What can hang from each mark:
zirek: pefa rumo
gabevi: satu
rumo: mipapo sunaf
sunaf: dekuda pefa rumo
mipapo: pefa rumo
dekuda: sunaf
pefa: ruven satu sunaf
ruven: rumo

Each row was made from one small tree. The marks that hang from a mark follow it in brackets, in alphabetical order. Every link used is in the known rows. Write each row's tree.
In the rows, zero is written as 128.
Known rows:
ruven[rumo[mipapo sunaf[dekuda pefa]]]: 146, 139, 145, 141, 127, 153, 117, 138, 127, 154, 149, 148, 83, 156, 139, 105, 130, 113, 116
ruven[rumo[mipapo sunaf[pefa[satu]]]]: 133, 161, 141, 138, 144, 147, 118, 132, 136, 133, 126, 136, 111, 140, 123, 120, 140, 130, 135
zirek[pefa[satu] rumo]: 122, 189, 85, 91, 114, 132, 115, 123, 130, 98, 78, 118, 141, 109, 136, 172, 203, 107, 155
gabevi[satu]: 147, 133, 100, 101, 118, 128, 96, 122, 118, 106, 84, 124, 174, 95, 129, 178, 112, 110, 145
pefa[ruven satu sunaf[dekuda rumo[mipapo]]]: 123, 128, 135, 142, 112, 86, 166, 131, 131, 154, 185, 145, 139, 137, 102, 99, 76, 139, 116
dekuda[sunaf[pefa[ruven satu]]]: 131, 78, 100, 137, 128, 113, 95, 111, 130, 116, 96, 128, 133, 116, 119, 144, 118, 143, 143
ruven[rumo[sunaf[dekuda]]]: 139, 147, 146, 123, 119, 144, 123, 122, 115, 145, 131, 167, 126, 143, 140, 136, 110, 127, 123
mipapo[pefa[ruven satu sunaf[dekuda]] rumo]: 108, 97, 156, 123, 139, 122, 156, 137, 123, 134, 146, 104, 151, 122, 106, 113, 97, 149, 127
ruven[rumo[sunaf[dekuda pefa]]]: 149, 130, 145, 133, 115, 153, 99, 129, 121, 162, 125, 159, 103, 152, 140, 121, 123, 113, 130
zirek[pefa[ruven satu sunaf[dekuda]] rumo[mipapo]]: 108, 163, 108, 122, 122, 103, 176, 130, 136, 132, 158, 128, 125, 132, 115, 122, 138, 130, 127
ruven[rumo[mipapo[pefa] sunaf[dekuda]]]: 132, 140, 157, 132, 150, 164, 129, 141, 127, 133, 152, 122, 102, 144, 148, 113, 138, 130, 111
mipapo[pefa[satu sunaf] rumo]: 107, 127, 157, 114, 155, 135, 140, 138, 124, 110, 111, 91, 155, 110, 120, 142, 135, 153, 140
ruven[rumo[mipapo sunaf[pefa]]]: 140, 148, 146, 144, 140, 157, 113, 132, 130, 126, 114, 141, 100, 139, 145, 118, 148, 120, 127
ruven[rumo]: 144, 159, 130, 116, 111, 143, 96, 125, 113, 105, 72, 142, 147, 115, 138, 161, 132, 120, 153
mipapo[rumo[sunaf[pefa[ruven]]]]: 125, 92, 139, 139, 133, 140, 130, 120, 124, 117, 101, 129, 126, 121, 134, 114, 145, 116, 117
dekuda[sunaf[pefa]]: 143, 87, 106, 133, 130, 132, 74, 120, 121, 117, 86, 131, 108, 121, 150, 160, 141, 133, 135
zirek[rumo]: 136, 155, 100, 97, 111, 130, 111, 122, 119, 97, 85, 133, 142, 106, 141, 168, 173, 109, 146
zirek[pefa[ruven satu sunaf[rumo]]]: 110, 144, 126, 136, 110, 103, 141, 118, 131, 124, 113, 135, 158, 121, 125, 135, 124, 134, 143
dekuda[sunaf[pefa[ruven satu] rumo[mipapo]]]: 134, 110, 109, 157, 122, 102, 108, 123, 143, 131, 143, 139, 105, 125, 115, 102, 149, 134, 121

Which tree is each row?
115, 90, 128, 129, 156, 134, 156, 129, 136, 123, 159, 97, 129, 132, 127, 115, 104, 138, 106	rumo[mipapo[pefa[ruven satu]] sunaf[dekuda]]
143, 108, 116, 147, 108, 122, 104, 131, 131, 120, 108, 122, 108, 123, 133, 103, 146, 97, 126	sunaf[pefa[ruven] rumo[mipapo]]
116, 111, 164, 140, 138, 138, 124, 128, 119, 107, 99, 120, 163, 119, 137, 135, 102, 151, 151	mipapo[pefa[ruven[rumo] sunaf]]
108, 125, 127, 121, 143, 111, 165, 137, 137, 130, 175, 105, 136, 128, 112, 111, 125, 146, 129	zirek[rumo[mipapo[pefa[ruven satu sunaf[dekuda]]]]]
138, 102, 118, 119, 127, 135, 113, 124, 126, 157, 134, 131, 116, 145, 128, 136, 107, 119, 127	rumo[sunaf[dekuda pefa[satu]]]
117, 114, 152, 117, 158, 162, 130, 131, 122, 101, 101, 100, 131, 112, 153, 139, 171, 131, 114	mipapo[pefa rumo[sunaf]]
116, 148, 126, 142, 111, 99, 165, 132, 135, 148, 168, 135, 122, 141, 118, 103, 116, 127, 118	zirek[pefa[ruven satu sunaf[dekuda rumo[mipapo]]]]
131, 116, 122, 128, 121, 119, 129, 140, 136, 132, 154, 103, 121, 127, 117, 97, 134, 116, 119	sunaf[dekuda rumo[mipapo[pefa[ruven satu]]]]
111, 88, 138, 131, 149, 115, 160, 137, 130, 126, 158, 92, 141, 129, 116, 118, 71, 151, 124	rumo[mipapo[pefa[ruven satu sunaf[dekuda]]]]
112, 100, 145, 121, 146, 139, 155, 129, 129, 128, 146, 108, 140, 124, 117, 106, 129, 135, 109	mipapo[pefa[ruven satu] rumo[sunaf[dekuda]]]
141, 134, 112, 144, 127, 112, 95, 131, 141, 137, 141, 136, 92, 128, 125, 118, 167, 130, 122	dekuda[sunaf[pefa[satu] rumo[mipapo]]]
160, 115, 117, 123, 87, 130, 79, 135, 120, 160, 116, 138, 98, 141, 139, 122, 143, 88, 132	sunaf[dekuda pefa rumo]
114, 166, 132, 134, 127, 139, 137, 112, 132, 110, 94, 144, 153, 125, 130, 141, 140, 133, 144	zirek[pefa[ruven[rumo[sunaf]] satu]]
126, 119, 128, 111, 122, 107, 141, 126, 117, 145, 137, 133, 154, 133, 115, 158, 60, 145, 138	pefa[satu sunaf[dekuda]]
119, 95, 127, 123, 118, 97, 153, 119, 119, 138, 139, 136, 168, 128, 107, 140, 42, 148, 136	pefa[ruven satu sunaf[dekuda]]
112, 164, 99, 120, 128, 121, 173, 123, 141, 127, 159, 135, 113, 135, 127, 114, 171, 115, 110	zirek[pefa[ruven satu] rumo[mipapo sunaf[dekuda]]]
123, 113, 129, 116, 160, 146, 143, 137, 133, 129, 157, 93, 116, 135, 137, 129, 122, 137, 108	rumo[mipapo[pefa[satu]] sunaf[dekuda]]
118, 154, 141, 140, 141, 126, 156, 118, 135, 111, 133, 147, 148, 125, 113, 118, 110, 145, 126	pefa[ruven[rumo[mipapo sunaf]] satu]
135, 152, 140, 129, 131, 148, 102, 122, 130, 138, 105, 145, 132, 138, 126, 134, 134, 128, 150	ruven[rumo[sunaf[pefa[satu]]]]
137, 138, 116, 141, 124, 111, 113, 126, 130, 115, 138, 147, 101, 119, 144, 133, 162, 134, 107	dekuda[sunaf[rumo[mipapo]]]
149, 141, 117, 123, 100, 118, 120, 137, 123, 139, 146, 139, 101, 134, 135, 120, 135, 102, 110	sunaf[dekuda rumo[mipapo]]
